What can hang from each mark
H: L
V: Z
N: L
M: T Z
T: M
Z: F H N V
F: T
L: H N

Known rows, with every way that one mark hangs from another
V[Z[H]]: -0.155 2.514 -0.416 2.651 -0.011 0.842 0.251 -0.146 0.033 -0.630 -0.441
 2.109 0.509 -0.277 -0.145 0.188 -1.158 -1.355 0.788
V[Z[F[T] H]]: 0.487 1.552 -1.547 3.910 1.228 0.386 1.238 0.903 -4.305 -1.550 -0.541
 -0.022 0.555 -0.303 0.912 0.712 -1.171 -0.878 -0.550
T[M[Z[F N[L[H]] V]]]: 2.480 6.059 -2.832 4.256 1.751 -1.362 1.475 0.418 -3.351 -1.940 -0.476
 0.653 2.925 3.561 -0.128 1.340 0.252 -1.652 2.129
Z[H V]: 0.960 2.158 -1.334 2.731 -0.109 -1.430 -0.033 -1.172 -1.817 -0.748
 -1.301 1.952 1.763 -0.744 -0.155 0.395 -1.711 -1.474 0.499
V[Z[N]]: -0.467 2.613 -0.017 2.096 -0.263 0.373 0.077 -0.935 -0.184 -0.522 0.062
 2.802 1.292 -0.205 -0.311 0.734 0.059 -1.191 0.675
T[M[Z[N[L]]]]: 2.102 4.527 -0.409 2.469 1.216 -0.709 -0.222 -0.145 1.829 0.023 -0.097
 1.384 1.827 2.853 -0.075 -0.115 -0.751 -0.420 2.024
L[H N]: -0.626 1.474 -1.981 2.052 0.587 0.316 1.396 -0.248 1.155 0.918 1.275
 0.108 0.395 1.341 -0.102 -0.293 0.494 -1.190 3.171
T[M[Z[F H N[L] V]]]: 3.322 5.856 -1.955 4.826 0.384 -1.791 0.832 -0.256 -3.003 -2.407 -1.941
 1.557 3.388 0.808 -0.245 1.669 -2.321 -1.711 0.951
Z[F[T[M]] H[L[N]] V]: 1.526 0.882 -2.648 4.168 1.449 -2.166 2.703 0.469 -5.150 -2.159 -1.539
 -1.820 1.931 0.984 0.511 1.689 -2.299 -0.309 1.715
T[M[Z[F H]]]: 2.417 4.959 -1.474 3.899 2.786 0.350 0.083 0.813 -0.863 -1.110 -2.371
 -0.525 1.434 -0.196 0.822 -0.454 -2.250 -0.586 0.125
Z[H N[L] V]: 1.550 2.203 -1.137 3.479 -2.833 -2.322 0.534 -1.434 -1.270 -1.022 -0.416
 3.887 2.686 0.489 -0.899 1.703 -1.709 -2.206 1.735
V[Z[F N[L[H]]]]: -0.074 2.684 -2.422 3.944 -1.025 0.714 2.346 0.285 -2.354 -1.200 1.271
 2.289 1.379 2.692 -0.437 1.543 1.393 -2.468 2.271
M[T Z]: 1.146 3.299 -0.473 1.910 3.556 0.326 -0.504 -0.754 1.330 0.334 -1.768
 -1.267 0.520 1.193 0.538 -1.971 -0.761 0.186 0.510
Z[F[T[M]] H N[L] V]: 3.147 2.340 -1.982 4.602 -0.080 -2.870 1.260 0.110 -5.073 -2.108 -0.298
 0.513 3.077 1.049 0.275 2.334 -1.912 -0.371 0.566
M[T Z[H[L] N V]]: 1.868 4.070 -0.277 4.049 -0.512 -1.860 0.799 -0.418 -0.738 -2.420 -4.318
 1.798 1.853 1.751 -0.425 1.020 -2.376 -1.226 2.211
Z[F[T[M]] H[L] N V]: 2.386 1.592 -1.550 4.682 -0.133 -2.713 1.728 0.828 -5.371 -2.991 -2.529
 0.510 2.510 1.393 0.652 2.505 -2.018 -0.278 1.052
T[M[Z]]: 1.490 4.455 -0.544 1.702 3.968 0.106 -0.808 0.154 1.332 0.318 -0.975
 -0.591 0.970 1.570 0.683 -1.397 -0.761 0.247 0.748
F[T]: 0.433 -0.172 -0.877 1.602 2.003 -0.791 -0.134 0.029 -1.256 0.726 0.347
 -0.436 0.298 1.212 1.040 -0.875 -0.168 0.293 0.255

Rows
1.260 2.079 -2.527 3.812 0.350 -1.187 0.748 -1.127 -4.480 -1.501 -1.923
 1.083 2.316 -1.772 0.206 0.671 -1.833 -1.956 -0.542 | Z[F H V]
1.795 4.366 -1.759 2.823 4.390 0.435 -0.080 0.156 -1.312 -0.473 -1.615
 -1.442 1.452 0.546 0.995 -1.091 -0.816 -0.178 -0.277 | T[M[Z[F]]]
1.730 3.914 -1.938 3.809 2.292 -2.087 0.506 -0.182 -5.962 -2.000 -2.178
 0.334 2.500 0.043 0.820 0.932 -0.841 -1.271 -0.871 | M[Z[F[T] N V]]
1.288 0.094 -2.062 4.069 1.083 -0.856 2.549 1.280 -2.472 -1.137 -1.141
 -1.970 0.842 1.321 0.866 0.931 -2.235 0.134 2.173 | Z[F[T[M]] H[L[N]]]
1.626 1.367 -1.740 4.415 -2.787 -0.709 1.177 -0.641 -1.218 -0.789 -0.628
 2.903 2.098 -0.217 -0.265 1.202 -1.747 -2.297 1.220 | Z[F H N[L]]
1.108 1.641 -1.401 4.659 -1.503 -0.385 1.859 0.657 -3.779 -1.792 0.264
 2.008 1.471 0.971 0.103 2.034 -1.170 -1.604 0.744 | V[Z[F[T] H N[L]]]
2.031 2.708 -1.070 4.497 -0.008 -0.528 1.589 1.148 -3.257 -1.991 0.568
 0.670 1.772 1.631 0.305 2.246 -1.343 -0.242 0.888 | V[Z[F[T[M]] H N[L]]]
2.384 5.116 -0.357 2.501 3.319 -2.477 -0.521 0.223 -2.799 -1.395 -1.234
 -0.100 2.363 1.696 0.713 0.705 -0.963 0.587 0.307 | F[T[M[Z[N V]]]]
2.550 4.296 -0.280 4.017 0.832 -2.729 0.773 1.521 -2.374 -2.629 -3.056
 1.187 1.965 3.132 0.393 1.709 -2.275 -0.184 2.187 | F[T[M[Z[H[L] N V]]]]
1.252 2.915 -1.966 3.922 1.316 -0.107 2.309 1.819 -3.507 -1.559 2.001
 -0.234 1.265 4.367 0.442 1.833 1.275 -0.171 2.024 | V[Z[F[T[M]] N[L[H]]]]
2.092 5.172 -2.419 2.928 4.769 -0.964 0.094 -0.585 -4.036 -1.408 -2.020
 -1.300 2.504 0.249 0.680 -0.390 -0.915 -0.638 -0.747 | T[M[Z[F V]]]
2.090 4.916 -2.829 4.503 1.262 -1.201 1.796 -0.394 -3.318 -1.935 -1.352
 0.005 2.429 3.212 -0.254 0.880 0.261 -1.790 1.919 | M[T Z[F N[L[H]] V]]
3.020 6.494 -1.317 4.614 1.307 -1.540 0.137 -0.203 -3.298 -2.689 -3.198
 1.189 3.244 -1.038 0.186 1.550 -2.552 -1.248 -0.008 | T[M[Z[F H N V]]]
1.486 4.991 -3.200 4.463 0.239 -1.303 1.783 -0.013 -3.817 -1.682 -0.728
 1.944 2.537 2.926 -0.346 1.279 0.484 -3.067 1.978 | M[Z[F N[L[H]] V]]
1.793 5.108 0.177 2.249 2.126 -0.437 -0.874 -0.040 1.574 -0.281 -1.263
 1.073 1.717 0.982 0.397 -0.223 -0.979 0.081 1.047 | T[M[Z[N]]]
-0.023 1.809 -1.027 4.661 -2.392 0.461 2.132 0.393 -2.462 -2.534 -2.329
 3.314 1.276 0.252 -0.232 1.983 -1.360 -2.464 1.482 | V[Z[F H[L] N]]
1.592 3.223 0.381 3.882 -0.859 -0.476 0.650 0.416 1.938 -1.441 -3.923
 1.634 0.798 2.077 -0.098 0.234 -2.283 -0.852 2.710 | M[T Z[H[L] N]]
1.888 4.491 -1.074 3.297 1.813 -1.432 0.659 0.627 -0.968 -1.888 -3.186
 0.813 1.596 2.684 -0.007 0.354 -2.176 -0.935 2.093 | T[M[Z[H[L] V]]]
2.206 5.080 -1.025 3.343 2.532 -0.147 -0.158 0.025 -1.081 -1.061 -1.945
 0.252 2.205 -0.039 0.712 0.073 -1.017 -0.410 -0.010 | T[M[Z[F N]]]
2.106 1.700 -2.221 3.856 0.858 -1.095 1.799 1.582 -2.656 -0.698 1.557
 -0.547 1.509 4.129 0.828 1.201 0.767 0.118 2.242 | Z[F[T[M]] N[L[H]]]
2.010 3.311 -2.519 4.026 1.429 -2.323 1.227 -0.264 -5.726 -1.654 -0.973
 0.715 2.598 1.882 0.325 1.037 -0.655 -1.746 0.052 | M[Z[F[T] N[L] V]]
0.410 1.300 -1.785 4.116 1.557 0.151 3.067 1.513 -3.301 -2.059 -0.657
 -1.605 0.597 1.464 0.514 1.566 -1.669 -0.106 2.019 | V[Z[F[T[M]] H[L[N]]]]
2.050 4.695 -0.847 3.195 2.284 -1.120 -0.235 -0.862 -0.932 -1.246 -2.964
 -0.196 1.561 0.168 0.033 -0.468 -2.298 -0.624 0.499 | M[T Z[H V]]
-0.160 2.538 -1.273 3.150 0.166 0.667 0.836 -0.913 -2.856 -1.353 -0.598
 1.949 1.701 -1.136 0.050 1.040 -0.006 -1.688 -0.348 | V[Z[F N]]
